Every row comes from one small tree of marks. Brackets hold a mark, then the marks that hang from it, in alphabetical order. Every link used is in the known rows. Which tree was each row made from?
Known rows:
{nobe {nagil {doga bokos}}}: [ 1.55 -0.73  0.71  0.41  0.58  0.86 -2.11  0.03 -0.18 -1.24 -0.45 -1.12
 -0.47  1.62 -0.49  1.55  1.75  1.47  1.22 -0.66 -1.52 -2.38  0.03]
{doga bokos menup nagil vomes}: [ 1.44  1.42  0.78  1.17  1.72  2.19 -0.40  1.07  0.31  0.13 -0.05  1.88
 -1.34  0.23 -1.40 -2.02 -0.36  1.17  2.51  2.21 -0.85 -2.05 -2.20]
{nagil {doga vasuvak vomes}}: [ 1.45  0.27 -0.63  0.02  0.87 -0.11 -1.15 -0.04  0.23 -1.09 -0.32  0.11
 -1.19 -1.90 -0.18 -0.86 -0.02  0.36  1.16  0.99 -0.52 -2.44  0.15]
{doga menup nagil}: [ 0.53  0.92  0.92  0.85  0.59  1.92  0.02  0.58  0.15  0.02  0.24  0.32
 -0.63  2.06 -1.17 -0.51 -0.10  0.75  1.18  1.71 -0.29 -0.78 -1.14]
{vasuvak {doga bokos menup vomes}}: [ 1.26  2.42  0.22  0.87  3.70 -0.25 -0.43  2.42  2.20  0.86 -2.89  1.54
 -1.37 -0.64 -1.39 -1.75  0.00  0.70  2.19  1.64  0.09 -0.60 -2.27]
{bokos {doga nagil vasuvak {vomes dopiz}}}: [ 2.12  0.96 -0.42 -1.48  1.39  0.18  0.50  0.28 -0.28 -0.49 -1.19  2.17
  0.19 -0.28 -1.45 -0.74 -0.05  3.08  0.36 -1.24 -0.45 -2.73 -0.45]
{nagil doga}: [ 0.19 -0.40  0.56  0.08 -0.59  0.21 -1.15 -0.12 -0.19 -1.19 -0.46 -1.08
 -0.19  1.30 -0.37  0.11  0.78  0.04 -0.01  0.22 -1.00 -1.22  0.94]
{vomes {doga bokos nagil} dopiz}: [ 0.88  1.18  0.27  0.80  1.44  1.17 -1.27 -1.42  0.16 -1.94 -0.94  0.96
  0.59  2.23 -1.07  1.57  0.94  3.82  0.84 -1.40  0.11 -3.87 -0.77]
{nobe {nagil doga}}: [ 0.85 -1.30  0.42 -0.32 -0.54  0.51 -1.89 -0.69 -0.54 -0.56 -0.39 -2.37
 -0.05  1.23 -0.51  1.44  1.00  0.08  0.45 -0.42 -1.00 -0.89  0.59]
{doga {nagil nobe}}: [ 1.28 -0.89  0.06 -0.97 -1.19  1.52 -0.71 -1.01 -1.27  0.74  0.63 -0.39
  1.18  2.04 -0.43  1.53  0.17  1.00  0.73  0.40 -0.43 -1.17 -1.04]
{saduf doga}: [-0.87 -0.29  0.40 -0.78  0.28  0.58  0.79 -0.21 -0.25 -0.14 -0.22  0.67
  0.40  0.98 -0.24  0.09  1.07 -0.19  0.11 -0.23 -1.65 -1.14  0.36]
{saduf {doga bokos {vomes dopiz}}}: [ 0.22  0.54  0.24 -0.98  1.80  0.57  0.04  0.68 -0.80 -0.60 -1.69  2.29
  0.36 -0.86 -1.05 -1.37  0.87  0.48 -0.01 -1.28 -2.63 -2.76 -0.12]
{bokos {doga menup {vomes dopiz}}}: [ 0.92  1.89  0.30 -1.14  2.69 -0.81  0.53  2.27  0.71  0.45 -2.92  1.07
 -0.40 -0.82 -2.41 -2.31 -0.15  0.21 -0.32 -0.32 -0.38  0.57 -0.69]
{saduf {doga menup}}: [-0.68  1.00  0.85  0.02  1.99  0.94  0.82  1.29  0.65  0.01 -0.69  0.83
 -0.46  1.25 -1.10 -0.72  1.00 -0.56  0.65  1.06 -1.57 -0.58 -0.52]
{vomes {doga bokos menup vasuvak} dopiz}: [ 1.64  3.64 -0.23  1.70  5.82 -0.24 -1.05  1.11  2.43 -2.17 -1.69  1.79
 -1.22 -0.16 -1.26  1.07  1.01  3.65  1.39 -0.51  0.87 -3.35 -1.76]
{nobe {nagil {doga menup vasuvak vomes}}}: [ 2.26  0.74 -0.19  0.42  2.65  0.56 -1.81  0.88  0.82 -0.28 -0.75 -0.96
 -1.99 -1.70 -1.23 -0.31  0.00  0.18  2.18  1.66 -0.43 -1.38 -1.12]
{vasuvak {doga bokos menup}}: [ 1.07  2.49  0.70  1.18  3.73 -0.21 -0.28  2.68  2.41  0.11 -2.57  1.18
 -0.91  1.65 -1.16 -0.20  0.90  1.72  1.66  0.90  0.07 -0.79 -1.76]
{vomes {doga bokos vasuvak} dopiz}: [ 1.49  2.34 -0.77  0.91  4.09 -0.63 -1.09 -0.32  1.54 -2.36 -1.23  1.58
 -0.33 -0.46 -0.33  1.85  1.14  4.06  0.77 -1.76  0.83 -3.99 -0.84]
{bokos {doga menup}}: [ 0.50  1.70  0.78 -0.24  2.29 -0.52  0.99  2.24  1.65  0.24 -1.45  0.69
 -0.78  1.41 -1.58 -0.69  0.79  0.87  0.55  0.52  0.05  0.64 -0.75]
{nagil doga nobe}: [ 1.07 -0.97  0.25 -1.00 -0.66  0.21 -1.81 -0.33 -0.67 -0.28 -0.58 -1.77
  0.62  1.42 -0.55  1.49  0.91 -0.16  0.09  0.12 -1.11 -1.08  0.25]
{bokos {doga vasuvak {vomes dopiz}}}: [ 1.72  1.32 -0.82 -1.58  2.53 -1.37  0.59  1.11  0.49 -0.39 -2.05  1.91
 -0.08 -2.08 -1.16 -1.00  0.03  1.95 -0.26 -1.65 -0.03 -1.36 -0.16]
{saduf {doga bokos}}: [-0.18  0.29  0.74 -0.14  1.44  1.01  0.52  0.61  0.10 -0.81 -0.18  1.84
  0.04  1.43 -0.15  0.15  1.78  1.12  0.89 -0.51 -2.18 -2.59 -0.14]
{vasuvak {doga bokos {vomes dopiz}}}: [ 1.34  1.43 -0.28 -0.47  2.46 -0.92 -0.75  1.23  0.57  0.15 -3.62  1.49
  0.36 -0.88 -1.14 -0.94  0.05  1.38  0.19 -1.28 -0.46 -1.47 -0.90]
{vifoviv menup}: [ 0.51 -0.06 -0.41  0.58  0.76 -0.93 -0.48 -0.15  0.14  0.41 -0.25  1.21
  0.57 -0.12  0.64  0.40  0.67 -0.33 -0.34 -0.06 -0.08  0.34 -0.19]

Write each row's tree:
[ 2.27 -0.12 -0.56 -0.70  0.36  1.25 -0.45 -0.76 -0.65  0.23  1.02  0.58
  0.54  1.04 -0.05  2.07  0.21  2.34  1.39  0.43 -0.03 -2.54 -1.41] : {doga {nagil nobe} vasuvak}
[ 1.88  1.97 -0.36  1.04  3.00  0.91 -1.18 -1.11  0.73 -2.56 -0.50  1.88
 -0.01  1.32 -0.66  2.09  0.98  5.22  1.46 -1.37  0.53 -5.25 -1.13] : {vomes {doga bokos nagil vasuvak} dopiz}
[ 1.31 -0.06  0.38  0.14  1.13  0.79 -2.00  0.53  0.21  0.35 -1.14 -1.89
 -1.37 -0.76 -1.62 -0.88 -0.05 -1.20  1.63  1.55 -0.86 -0.09 -0.76] : {nobe {nagil {doga menup vomes}}}
[ 1.14  0.18 -0.43 -0.93  0.24  0.69 -1.73 -2.37 -0.76 -0.33 -1.05 -0.90
  1.79  2.06 -1.28  2.72  0.36  2.36  0.26 -1.24  0.49 -2.29 -1.00] : {vomes {doga {nagil nobe}} dopiz}
[ 1.49  0.43  0.55 -0.19  0.54  1.80 -0.62  0.46 -0.43  0.99  0.12 -0.27
  0.30  2.29 -1.37  0.78  0.04  0.58  1.32  1.65 -0.45 -0.56 -1.90] : {doga menup {nagil nobe}}
[ 2.23  2.82 -0.30  0.89  4.77  0.20 -0.42  2.55  0.92 -0.80 -1.60  2.61
 -1.47 -2.59 -1.32 -1.74 -0.16  1.59  1.05  0.24 -0.53 -2.37 -1.76] : {doga bokos menup vasuvak {vomes dopiz}}
[ 1.37  2.07 -0.65  0.67  3.22  0.02  0.07  1.49  1.28  0.32 -0.37  1.36
 -1.90 -2.89 -0.70 -1.77 -0.87  0.06  1.75  2.09  0.51 -0.58 -1.71] : {doga menup vasuvak vomes}
[ 2.15 -0.13 -0.41 -0.72  0.87 -0.05 -1.63 -0.04 -0.10 -0.87 -0.21 -0.84
  0.05  0.56 -0.17  1.96  1.06  1.29  0.76  0.08 -0.70 -2.45 -0.11] : {nagil {doga vasuvak} nobe}
[ 1.75 -0.43  0.56 -0.30  0.52  0.51 -2.03  0.41 -0.38 -0.91 -0.65 -0.58
  0.23  1.95 -0.47  1.57  1.73  1.20  0.96 -0.14 -1.65 -2.56 -0.35] : {nagil {doga bokos} nobe}
[ 0.42  1.96  0.44  0.89  1.97  1.16 -0.99 -0.68  0.69 -1.11 -1.42 -0.06
  0.05  2.13 -1.98  0.66  0.08  2.12  0.67  0.24  0.73 -1.86 -1.14] : {vomes {doga menup nagil} dopiz}
[ 1.99 -0.52  0.28 -0.50  1.03  0.57 -2.64  0.06 -1.05 -0.99 -1.89 -0.81
 -0.12 -0.62 -1.33 -0.01  0.73  0.74  0.35 -1.51 -1.89 -2.53  0.07] : {nobe {nagil {doga bokos {vomes dopiz}}}}
[ 1.06  1.79  0.36  1.10  2.90  0.59 -0.40  1.94  1.03  0.33 -0.85  1.60
 -1.69 -1.51 -1.06 -2.18 -0.22  0.03  1.89  1.78 -0.48 -0.74 -1.96] : {doga bokos menup vomes}
[ 2.97  0.30 -0.55 -0.40  1.91  0.23 -2.09  0.36  0.06 -0.79 -0.49  0.66
 -0.76 -1.23 -0.31  0.56  0.85  1.54  2.09  0.63 -1.09 -3.69 -1.14] : {nagil {doga bokos vasuvak vomes} nobe}
[ 2.53  1.14 -0.68  0.47  2.53  1.14 -1.54 -1.63  0.93 -1.06  0.57  1.10
  0.03  1.67 -0.20  3.36  1.17  4.78  2.97  0.11  0.90 -4.81 -2.44] : {vomes {doga bokos {nagil nobe} vasuvak}}
[ 1.46  1.11 -0.81 -1.14  2.14 -1.08  0.85  0.80  1.21  0.21 -0.82  1.73
 -0.89 -2.01 -0.52 -0.96  0.07  1.72  1.18 -0.06  0.51 -0.97 -0.69] : {bokos {doga vasuvak vomes}}
[ 1.84  3.02  0.15  2.27  4.27  1.46 -0.83  0.07  2.42 -1.83  0.23  1.90
 -1.68  1.66 -0.90  1.31  0.92  4.54  3.43  1.55  1.03 -4.34 -2.51] : {vomes {doga bokos menup nagil vasuvak}}
[ 1.16  0.67  0.52  0.17  1.77  2.30  0.57  0.02 -0.04 -1.53  0.94  3.08
 -0.22  2.20 -0.08  0.91  1.89  3.60  2.09 -0.08 -2.12 -5.34 -0.84] : {saduf {doga bokos nagil vasuvak}}
[ 1.66  2.36 -0.34 -0.32  3.83 -0.76  0.93  2.23  2.08  0.38 -1.37  1.86
 -1.76 -1.74 -1.38 -1.80 -0.05  1.32  1.73  1.24  0.52 -0.42 -1.59] : {bokos {doga menup vasuvak vomes}}
[ 2.05  0.77  0.26  0.76  2.69  0.65 -1.68  1.01  1.02 -1.01 -0.41 -1.26
 -1.59  0.52 -0.98  1.22  1.00  1.09  1.63  0.95 -0.54 -1.67 -0.63] : {nobe {nagil {doga menup vasuvak}}}
[ 2.05  2.55 -0.26  1.39  4.39  0.41 -0.24  2.27  1.66 -0.28 -0.39  2.48
 -2.26 -2.48 -0.65 -1.68 -0.15  1.40  2.51  1.82  0.05 -2.10 -2.27] : {doga bokos menup vasuvak vomes}
[ 1.51  2.42  0.12  0.01  3.87 -0.68  1.10  2.52  2.32 -0.37 -1.00  1.62
 -1.39  0.51 -1.17 -0.28  0.91  2.30  1.20  0.50  0.43 -0.63 -1.10] : {bokos {doga menup vasuvak}}
[ 1.96  0.73  0.36 -1.56  1.17  0.97  0.06  0.94  0.22  1.75 -1.13  0.57
  0.05  1.33 -2.28 -0.72 -0.07  0.91  1.91  1.61 -0.41 -0.25 -2.25] : {bokos {doga menup {nagil nobe} vomes}}
[ 0.84 -0.06  0.18 -1.27 -0.49  0.63  0.66 -0.31 -0.19  0.60 -0.46  1.13
  0.03  0.78 -1.21 -1.30 -0.12  1.46  1.20  0.37 -0.35 -1.03 -0.62] : {bokos {doga nagil vomes}}
[ 1.56 -0.55  0.41 -1.98 -0.52  0.65  0.18 -0.32 -0.53  0.94 -0.34  0.17
  1.31  3.24 -1.14  1.49  1.05  2.27  0.75 -0.51 -0.49 -1.08 -0.92] : {bokos {doga {nagil nobe}}}
[ 1.95  1.92 -0.25  0.28  2.48  1.30 -0.28  1.06 -0.18 -0.36 -0.83  1.79
 -0.76 -1.18 -1.67 -1.59 -1.03  1.44  0.90  0.94 -0.32 -2.31 -1.44] : {doga menup nagil vasuvak {vomes dopiz}}
[ 0.25  0.63 -0.03  0.09  0.32  0.74 -1.05 -2.13 -0.16 -1.30 -0.92 -0.19
  0.97  1.81 -1.13  1.49  0.16  2.54  0.16 -1.12  0.69 -2.44 -0.19] : {vomes {doga nagil} dopiz}
[ 0.58  1.58  0.05  0.03  2.10  0.06 -0.34  1.50 -0.06  0.40 -1.98  0.57
 -0.54 -2.04 -1.74 -2.35 -1.03 -1.01 -0.27  0.50 -0.44  0.42 -0.86] : {doga menup {vomes dopiz}}
[-0.33  0.66  1.22  0.03  0.84  2.46  0.81  0.45 -0.09 -0.16  0.03  1.13
 -0.18  3.00 -1.42 -0.50  0.92  0.62  1.28  1.50 -1.98 -1.98 -0.80] : {saduf {doga menup nagil}}
[ 0.96  0.50 -0.26 -1.08  0.17  0.31 -0.61 -0.22 -0.56  0.67 -2.79  0.60
  1.02  0.43 -1.49 -0.79 -0.78  1.20  0.06 -0.60 -0.23 -1.38 -0.59] : {vasuvak {doga nagil {vomes dopiz}}}
[ 2.68  0.10 -1.08 -1.47  0.83  0.96 -0.92 -0.70 -1.59  0.41 -0.49  0.96
  0.99 -1.22 -0.89  0.47 -0.73  1.72  0.45 -0.45 -0.44 -2.64 -1.31] : {doga {nagil nobe} vasuvak {vomes dopiz}}
[ 2.14  1.56 -0.70  0.07  3.10 -0.23 -0.52  1.10  0.01 -1.06 -1.04  2.52
 -0.54 -2.79 -0.40 -0.92 -0.11  1.99  0.51 -1.08 -0.56 -3.01 -0.88] : {doga bokos vasuvak {vomes dopiz}}
[ 1.29  2.18  0.35  0.56  3.23  0.32 -0.57  2.28  0.30 -0.21 -2.00  1.73
 -0.88 -1.56 -1.69 -2.17 -0.26  0.26  0.51  0.19 -0.96 -1.07 -1.40] : {doga bokos menup {vomes dopiz}}
[ 2.51  1.08 -0.40 -0.27  2.56  0.19 -1.76  1.21  0.59  0.07 -1.01 -0.41
 -1.20 -1.44 -1.24 -0.32  0.03 -0.10  1.93  2.22 -0.55 -1.67 -1.48] : {nagil {doga menup vasuvak vomes} nobe}
[ 1.60  0.32 -0.69 -0.03  0.40  1.27 -0.06 -0.76 -0.31 -0.06  0.90  1.56
 -0.66 -1.38 -0.13 -0.82 -0.83  1.60  1.79  1.16  0.05 -2.48 -1.09] : {doga nagil vasuvak vomes}
[ 1.59  2.32 -0.61  0.19  3.64 -0.19 -0.20  1.87  0.53 -0.19 -1.59  1.41
 -1.09 -2.96 -1.36 -1.75 -0.93  0.36  0.28  0.49  0.01 -0.98 -1.18] : {doga menup vasuvak {vomes dopiz}}
[ 1.47  1.70  0.27  1.12  2.10  1.64  0.20  0.95  0.82 -0.56  0.66  1.35
 -1.15  1.09 -0.78 -0.04 -0.08  2.06  1.82  1.76  0.05 -2.08 -1.51] : {doga menup nagil vasuvak}
